Each row comes from the steps of one path. Every step used is in the known rows, and no mark comes twice. Write the path behind each row, first mark first.
In the rows, 128 means zero.
Known rows:
pezu > gaman > mepi: [103 170 134 199 106 122  99  96 124 129 151 215 162 130 109 163 103 127
 116 150]
voreg > dumu > pezu > gaman > nugu > guke: [126 141  93  98 164  65  88  88 131 127 153 181  85 172 112 166 127 147
 100  73]
pezu > dumu > sapov: [127 132  72 157 152 144 160 124 112  82 167 148 143 111  95 103 104 172
  95 143]
sota > guke > pezu: [156 199 107 101  87 121 137 157 135  93 152  59 146  75  67  98 127 119
 152 156]
sapov > gaman > mepi: [121 117 106 139 108 143 160 124  99 161 122 172 161 101 109 137 152 125
 139 180]
pezu > gaman: [135 154 102 154 107  88 112  95 128  87 179 200 138 151 115 151 115 135
 116 157]
sota > guke > pezu > gaman: [161 206 110 133  92 111 106 128 150  98 167  93 133  97  70 122 113 115
 147 155]
gaman > nugu: [151 150  92 147 124 111 129 127 108  95 133 135 152 136  85 175 145 132
 122 137]
voreg > dumu > sapov > gaman: [116 111  93  72 160  94 149  81 140 133 106 140 125 104 101 109 129 168
 116  95]
guke > mepi: [ 81 165 121  83 113  81 160 132 105  82 145 138 164  67 148  76 150 122
  99 139]
nugu > guke: [123 115 124 137  75  79 144 190 101 102 148 126 158 167 118 112 168 166
 102 153]
sota > guke > sapov > gaman > mepi: [113 162 100 134  97 132 146 156 130 143 115  85 131  86  73 104 161 101
 183 154]
gaman > mepi: [ 84 156 138 161  97 143 148 141 103 132 122 167 189  89  96 131 120 132
 120 144]
voreg > dumu > sapov > gaman > mepi: [ 98 119 112 101 158 112 142  78 138 160  91 155 138  85  96 114 122 159
 115  92]
pezu > gaman > nugu: [160 161 100 186 124  92  85  81 131 101 159 191 130 171 100 200 123 128
 117 144]
voreg > dumu > sapov: [ 97 134 108  82 156  93 142  96 139 106 113 133 140  96  94 106 113 176
 106  76]
gaman > nugu > guke > pezu > dumu > sapov: [175 147 125 181 122 106 108 144 132 113 130 119 123 137  86 165 144 151
  77 128]
pezu > dumu > sapov > gaman: [144 106  55 150 156 146 165 110 110 109 160 156 126 117 103 112 126 164
 111 165]
dumu > sapov > gaman > nugu: [157 110  85 118 123 117 156  99 127 114  97 158 123 125  91 133 155 130
 104 160]
voreg > dumu > sapov > gaman > nugu > guke: [130 102 105 107 157  81 122  96 143 154  91 129 114 139 100 134 152 177
 103  88]
voreg > dumu > pezu > gaman > mepi: [ 90 159  99  87 162  91 111  75 122 133 155 207 106 117 106 145 100 134
 115  77]
sota > guke > pezu > dumu: [157 194  83 139 120 144 136 158 129 100 173  57 137  75  60 106 117 137
 150 154]
nugu > guke > goses: [115 109 121 160  92  61 139 215 102  74 106 136 152 114 139  99 134 158
  78 151]

Which path is each row?
[117 141  98  92 165  56  89  91 134 124 149 176  61 155 111 159 135 126
 112  65]
voreg > dumu > pezu > gaman > nugu > guke > sapov
[147 136 129 156  96 101 136 171 129 103 157 127 131 115 106 106 132 159
  74 145]
nugu > guke > pezu > dumu > sapov
[141 134 124 171  99  78 116 164 123 108 119 119 123 157  95 164 182 125
 113 127]
gaman > nugu > guke > sapov
[183 184 131 155 107  90  97  81 150  93 163 167 118  99  97 181 107  94
 105 154]
guke > pezu > gaman > nugu
[111 146  82  60 169  72 115  75 121 107 173 194  91 134 113 139 103 139
 115  85]
voreg > dumu > pezu > gaman
[175 115 119 127 106 101 139 112 141 127 100 150 113 121  95 131 163 131
  82 157]
dumu > sapov > gaman > nugu > guke > pezu
[128 156  79  75 178  75 103  70 127 111 160 189  85 145 101 166 110 133
 118  76]
voreg > dumu > pezu > gaman > nugu
[149 115  94 121 114  91 151 123 124 115 122 139  96 107  95 150 175  88
 155 157]
guke > sapov > gaman > nugu
[139 159 126 196 115  62  73 107 137 113 149 177 127 179 131 172 151 136
  85 133]
pezu > gaman > nugu > guke > mepi
[103 106 141 156  75  87 144 177 114 145 117 141 130 130 119 116 190 127
 119 155]
nugu > guke > sapov > gaman > mepi
[150 159  79 127 110 115 137 149 133 124 119  62 107 118  64 127 174  98
 182 152]
sota > guke > sapov > gaman > nugu
[177  94  90 147 110  99 136 140 102 148 126 133 129 177 109 167 195 139
 124 168]
sapov > gaman > nugu > guke
[121 167  78 136 114 109 140 191 119  72 104  79 156  67  89  87 110 138
 140 156]
sota > guke > goses
[192 108 106 136  98  95 132 134 114 145 128 129 114 145 104 168 186 124
 120 173]
sapov > gaman > nugu > guke > pezu
[132 159 170 180  70  86  97 149 137 130 152 169 142 128 114 141 132 132
  86 153]
nugu > guke > pezu > gaman > mepi
[197 107  87 165 127 109 134 133 108 151 147 128 110 148 102 173 177 137
 121 171]
sapov > gaman > nugu > guke > pezu > dumu
[141 150  89 116 118  74 100 109 119  90 171 215  64 175 112 164 143  89
  95 133]
dumu > pezu > gaman > nugu > guke > sapov
[140 214 133 157  89 132 100 124 149 125 152 106 146  82  68 129 107 109
 147 151]
sota > guke > pezu > gaman > mepi
[158 101  66 182 151 136 139 122 112 129 143 145 118 154  98 138 150 173
  94 153]
pezu > dumu > sapov > gaman > nugu > guke
[156 103 100 132 111 105 143 115 128 124  99 152 123 152 100 135 169 147
  87 155]
dumu > sapov > gaman > nugu > guke
[137 123 145 173 102 120 137 159 126 149 138 139 133 107 112 119 142 151
  79 154]
nugu > guke > pezu > dumu > sapov > gaman > mepi
[171 150 137 159  92  86 114 157 126 111 130 111 135 143  92 170 158 131
  97 137]
gaman > nugu > guke > pezu
[129 111  96  93 103  90 175 132 116 104 138 144 109  91 110 113 167  92
 155 166]
guke > sapov > gaman
[154 151 153 155  70  68 107 146 138 102 166 156 132 144 120 134 139 138
  83 159]
nugu > guke > pezu > gaman
[133 118  95  91 171  94 139  71 141 141  95 136 120 112  93 140 136 160
 118  87]
voreg > dumu > sapov > gaman > nugu
[175 149 117 187 121 105 109 155 120 120 149 112 126 140  89 175 155 147
  98 131]
gaman > nugu > guke > pezu > dumu
